Known rows, with every step that occurs
vulon-kefuf-movitur-motul: [ 18  48  78 -15   2  27 -10 -25  11  -9  19 -30  26  24  83   6  27 -44
  36 -12  25  -8  11  20   2 -10 -11 -41]
kuni-movitur-vulon-kefuf: [ 19  34  36  13 -19   3  -2  25   2 -20   9 -31   1  35  63  16 -11 -19
  11 -20  22  19 -13   7  14  -8   4 -19]
bova-vulon-movitur-kefuf: [ 10  40  54  21 -28  11 -27  47  -4 -34   4 -20  -8  42  33  12  28  -8
 -16 -29   4  17 -35  11  -5  21 -38  -3]
mika-vulon-movitur-kuni: [ 15  26  15  39  -5  12   9  19  19 -13 -18 -51  15  40  40  34   3 -35
 -33  -7 -18  -3  22   5   5  23 -30 -34]
movitur-kefuf-vulon-bova-mika: [ -2  13  61  13 -30  15 -19  30  28 -16 -11 -22   2  49  70  13  33 -62
   4 -34   8  15 -47  -3  25  20  -8   9]
kefuf-movitur: [ 13  19  67  25 -29   1   0   5  29  -3  -5 -63   2  28  73  29   8 -40
  13 -13  19  -4  24  -7   2  17 -38 -44]
bova-mika-vulon-kefuf-movitur-kuni: [  8  28  57  13 -13  39 -16   4  51  -5  -6 -18   4  23  68   4   8 -61
   4 -18  16   4  -2  12  36   6   7 -29]
motul-kuni-movitur: [ -8  33   1  25 -28 -29  19 -12 -16   5  19 -68  12   7  73  20  -3 -10
  27 -24  23  17   0  26  -1   7 -24 -25]
kuni-movitur: [  4  24  18  22 -33 -19  18   9  -4  10   7 -70   7  25  60  38 -20 -27
   7 -19   7  12   9   9  -3   4 -23 -31]
mika-vulon-bova: [  5  17 -11  31  -6  23  10   9  40  14 -18 -43  30  38  48  31  10 -45
   3 -15  -8  18  -4   2   8  -3 -42 -19]
mika-bova-vulon: [ 16  -5  15  35 -10  23 -10  26  42  12  -7 -53 -23   4  49  18  31 -25
   5 -11   2  21 -20  -6  11   1 -31 -11]
kuni-motul-movitur-vulon: [ 22  -2  31  52 -15  -5  -2  54 -23 -56 -22 -66 -22   4  81  50 -15 -48
  -1  -9 -13  -4 -25 -11  21 -24 -28 -21]
bova-vulon: [ 17  19  40  42 -15   3 -16  21  26   2  -6 -31 -28  26  53  31  17 -15
  15 -10  14  18 -13  -5  17   9 -42 -22]
motul-kuni-movitur-vulon-bova: [-19  23  13  26  -5 -16   3  41   6 -10   9 -66  17  51  66   2   7 -29
  -4 -31  14  30 -26  -3  13   3  -4 -21]
kefuf-vulon-bova-mika: [  3  16  48  18 -20   5  -7  16  42   6 -15 -37  10  44  77  21  17 -67
   4 -32   9  24 -24 -11  29  19  -8  -4]
kuni-motul-movitur: [ 21   5   7  48 -25 -12  12  18 -34 -33 -14 -73  -8 -10  79  59 -26 -44
  18 -13 -14   0 -11  13  10 -29 -43 -16]
motul-kuni-movitur-kefuf-vulon: [  4  10  36  15 -66  -1  10  23 -16 -38   5 -39   6  21  76  21  37 -25
  28 -26  23   2 -22  30 -10  46 -29   4]
kuni-movitur-motul: [  2  37  37  -4  -4  -4  11 -11 -17   7  21 -61  20  22  70  28   5 -39
  14 -12   2  -5   3  16  -8 -11 -13 -43]
kuni-movitur-vulon: [  6  13  39  30 -22 -11   2  45   3 -15  -4 -63 -10  36  62  31 -11 -29
 -12 -13   5   7  -7 -15   9   4  -9 -34]
bova-mika-vulon-movitur-kuni: [  6  32  26  30  -1  16  -3  16  30  -4 -16 -40  13  30  47  22   0 -50
 -38 -17 -16   7   1   3  21  15 -11 -28]
kefuf-vulon-movitur-kuni-motul: [ 14   2  55  36 -36   0  21  69  -9 -41 -14 -66   6  46  58  52   7 -32
 -16 -25 -12 -22  16   7   0  18 -33 -34]
mika-vulon-kefuf-movitur-motul: [ 19  47  50 -22  -1  54  -4 -26  30  -6  10 -19  38   6  75   7  32 -56
  30 -10  15  -6   6  29  -1 -10 -17 -38]
vulon-movitur: [ 19  42  30  29 -13 -13   7   3  -1  -7  -3 -62  17  38  51  33  -5 -18
 -15 -20   0   9  20   2  -8  16 -42 -31]
vulon-kefuf: [ 31  39  29  24 -12   3   1 -21   5  -7   0 -25  -2  29  68  29  -1  -6
  43  -7  25   7   7  16  13  -8 -25 -17]
motul-movitur: [ 31  17   7  53 -14 -18   1 -17 -15 -20 -18 -63  -8   3  81  48 -19 -47
  17  -2 -10  13   2   5  13   1 -36 -12]
vulon-bova-mika-vibara: [-10  20  15  29  16 -31 -29  12  12  22  -4 -45  19  29  51   5  -7 -57
 -12 -12 -16  28 -25   2  63   2 -16 -46]
kuni-motul-movitur-kefuf: [ 13   6  28  37 -38   1  -4  36 -48 -60 -11 -51 -20   2  70  48  -2 -35
  18 -16 -11 -11 -39  22   5 -22 -43   2]
movitur-vulon: [ 21   7  52  48  -6  -4  -6  31  14 -26 -24 -50 -26  40  67  38  10 -23
   2   5   6 -11   0 -26  18   5 -28 -34]
bova-vulon-movitur: [ 17  44  38  29 -13   1 -13  32  16  -4   1 -41   2  36  39  20   7 -15
 -20 -28   4  32  -7   0   0  20 -38 -22]
motul-kuni-movitur-kefuf-vulon-bova: [-13  15  23  13 -48   1   5  36  -3 -25   7 -43  28  51  69   5  36 -36
  17 -39  17  23 -33  24  -5  38 -20   9]
vulon-bova: [  5  20  22  36  -1  -9   2  10  20   9  -9 -58  11  60  58  30   4 -30
  10 -14   2  15   2  -8   9  -1 -33 -23]

Rows
[  4  58  26   8  15 -11   5 -36 -23 -14  21 -52  33  12  78   9  36 -12
  18 -18  15  -3   4  28  -9   6 -31 -34] -> vulon-movitur-motul-kuni
[ 15   8  83  33 -20   8 -13  42  34 -28 -15 -58 -14  37  75  21  14 -43
  -7  -9  16  -8   7 -29  12  14 -22 -45] -> kefuf-movitur-vulon
[  1  -4  31  33 -11  17   3  83   8 -20  -2 -72  -7  24  34  27  14 -24
 -32 -28 -21  -2 -12   6   6 -13 -23 -28] -> mika-bova-vulon-movitur-kuni-motul
[ 34   0  41  38 -57   9  -7  18 -16 -59 -27 -34 -12  18  83  43  24 -56
  20 -10  -4  -1 -22  12   3  40 -38  14] -> motul-movitur-kefuf-vulon
[ 11  22   9  24 -13  27  -1 -12  43  16 -21 -27   3 -10  62  35   6 -56
   7 -12   0   8 -18   2  28  -6 -28 -18] -> bova-mika-vulon
[ 26  38  59  -3  -7  11   8  -3  -2 -20   0 -47  37  36  71  30  36 -47
  -4 -16  -4  -7  16  11 -16  30 -31 -32] -> kefuf-vulon-movitur-motul
[ 39  29  25  36  -5   6 -14   3  -7 -45 -14 -27 -13  17  82  23 -13 -36
  19  -5  10  20 -19   3  27 -10  -6  -4] -> motul-movitur-vulon-kefuf
[  5  10  40  41   5  -3  -8  43  25 -15 -18 -53  -1  70  60  22  10 -35
  -9 -12   2  12 -14 -28  19  -1 -19 -26] -> movitur-vulon-bova
[  5   3  21  44  -2  -2  -4  67  -8 -39 -18 -69   1  38  71  35 -11 -58
 -10 -23 -17  17 -35 -13  22 -27 -20 -14] -> kuni-motul-movitur-vulon-bova
[  4  38  28  19  15 -10   5 -46 -16 -11  13 -46   7   5  89  18  41 -13
  48  -2  23 -16   0  22   5  -4 -33 -34] -> movitur-motul-kuni
[ 26  18  14  17  -8  33 -15  10  37   4   3 -21 -11   6  51   5  26 -14
  26 -17  19  30 -24  16  16 -12 -15   1] -> mika-bova-vulon-kefuf
[ 29   8  29  56  -6  -9 -11  20  -7 -44 -28 -59 -26  15  84  41 -10 -50
  -3   2  -9   7 -14 -19  23   1 -21 -17] -> motul-movitur-vulon
[  3  11  79  23 -24  25 -11  68  18 -30   7 -33 -16  35  58  19  11 -24
  14 -27  16  -5  -8  16  24 -16 -15 -38] -> bova-vulon-kefuf-movitur-kuni-motul
[ -1  11  68  28  -6   9 -13  55  43 -16 -12 -61   9  69  66   9  13 -53
 -16 -21  10  13  -6 -30  14   8 -14 -36] -> kefuf-movitur-vulon-bova
[  5  -7  48  52 -16  -8  16  47 -13 -25 -11 -66 -25  37  61  57  -2 -18
  10  -4  -5 -33  11   3  17 -19 -34 -46] -> movitur-kuni-motul
[ 11  46   9  11 -14  22   0   0  32   6 -11 -37  31   1  47  23  -2 -52
 -28 -31  -9  22 -12   8  10   6 -29 -18] -> bova-mika-vulon-movitur
[ 23   6  23  66  -3 -20  -2  -2 -13 -30 -23 -65 -25  31  78  45 -15 -47
   1   7 -15  -3  10  -1  25  11 -18 -24] -> motul-movitur-kuni
[ -6  28  38  24   2  -6 -13   3  31  18  -6 -45   4  40  68  18   0 -51
   2 -28   9  24 -28 -12  34 -11  -8 -15] -> vulon-bova-mika
[ 17  50  18  -4  11  30   7 -15   5  -5   0 -42  46  12  52  28  23 -46
 -11 -11 -15  -3   7  18 -14  -2 -36 -38] -> mika-vulon-movitur-motul
[-15  19  51  -3 -43   9 -13  43  18  -7   4 -32  17  47  65   7  14 -67
  -6 -49   8  29 -53   6  19  20   6  10] -> kuni-movitur-kefuf-vulon-bova-mika
[  3  18  24  35   6 -33 -25  -3   2  14  -8 -42   0   5  57  19  -8 -48
  -3   0 -12  11 -13   6  60   6 -25 -53] -> bova-mika-vibara
[ 24  42   7   8 -12  39  -7 -27  37   8  -8   1  11  -5  62  18   2 -42
  29 -19  18  19 -24  23  31 -17 -13  -4] -> bova-mika-vulon-kefuf
[ 17  20  47  23 -17  37  -4   7  42 -13 -10 -29   8  35  63  14  11 -45
  10  -6  13  -4  20  15  19  15 -11 -34] -> mika-vulon-kefuf-movitur-kuni
[  0  41  11   1  20  15  -7  -9   3  -5  24 -53  24 -10  66 -12  59 -20
   6 -25   9  17 -22  26  -6   2 -21 -18] -> mika-bova-vulon-movitur-motul-kuni
[ 12  11  20  50   6  -7 -13  34   7 -30 -22 -62   0  47  73  25  -9 -59
 -12 -13 -11  27 -25 -21  25  -5 -13 -10] -> motul-movitur-vulon-bova
[  4  14  45  40 -15 -10  16  58 -19 -32  -5 -72  -1  44  50  47  -8 -17
 -19 -20 -13 -20  14   8   4  -9 -32 -43] -> vulon-movitur-kuni-motul
[ -5  63  12  -8  18  18  -2 -39   4  -3  15 -30  43 -19  75  -1  37 -42
   7 -27  10  10 -24  32   8  -2 -18 -23] -> bova-mika-vulon-movitur-motul-kuni
[ -4  38  57   5   4   1   0 -36   0 -11  20 -53  19   2  96   3  45 -30
  41 -11  30 -14   8  21   0   5 -28 -43] -> kefuf-movitur-motul-kuni
[-12  21  79  14  -1  11 -29  43  52  -4  -7 -46   2  46  75  -2   9 -71
 -21 -34  14  22 -33 -31  37  -3   9 -28] -> kefuf-movitur-vulon-bova-mika
[  5  14  42  19 -30  10 -26  23  11 -29 -15 -29   4  30  81  14  15 -84
   2 -37  -4  30 -58   2  30  18  -3  23] -> motul-movitur-kefuf-vulon-bova-mika
[ 25  13  56  41 -24  -7   9  33  11 -29 -19 -57   6  63  59  37  14 -37
 -23 -13  -6  -6  31  -2   3  54 -23 -29] -> kefuf-vulon-movitur-kuni
[-16  13  55  21  13 -15 -44  47  34   2  -6 -48  18  35  58 -13   2 -78
 -33 -18 -10  27 -28 -15  65  12  -2 -59] -> kefuf-movitur-vulon-bova-mika-vibara
[ -7  19  54  27   9   2 -24  32  36  -3 -14 -39  -7  49  69  10   5 -56
 -14 -26   7  20 -40 -29  42 -11   4 -18] -> movitur-vulon-bova-mika
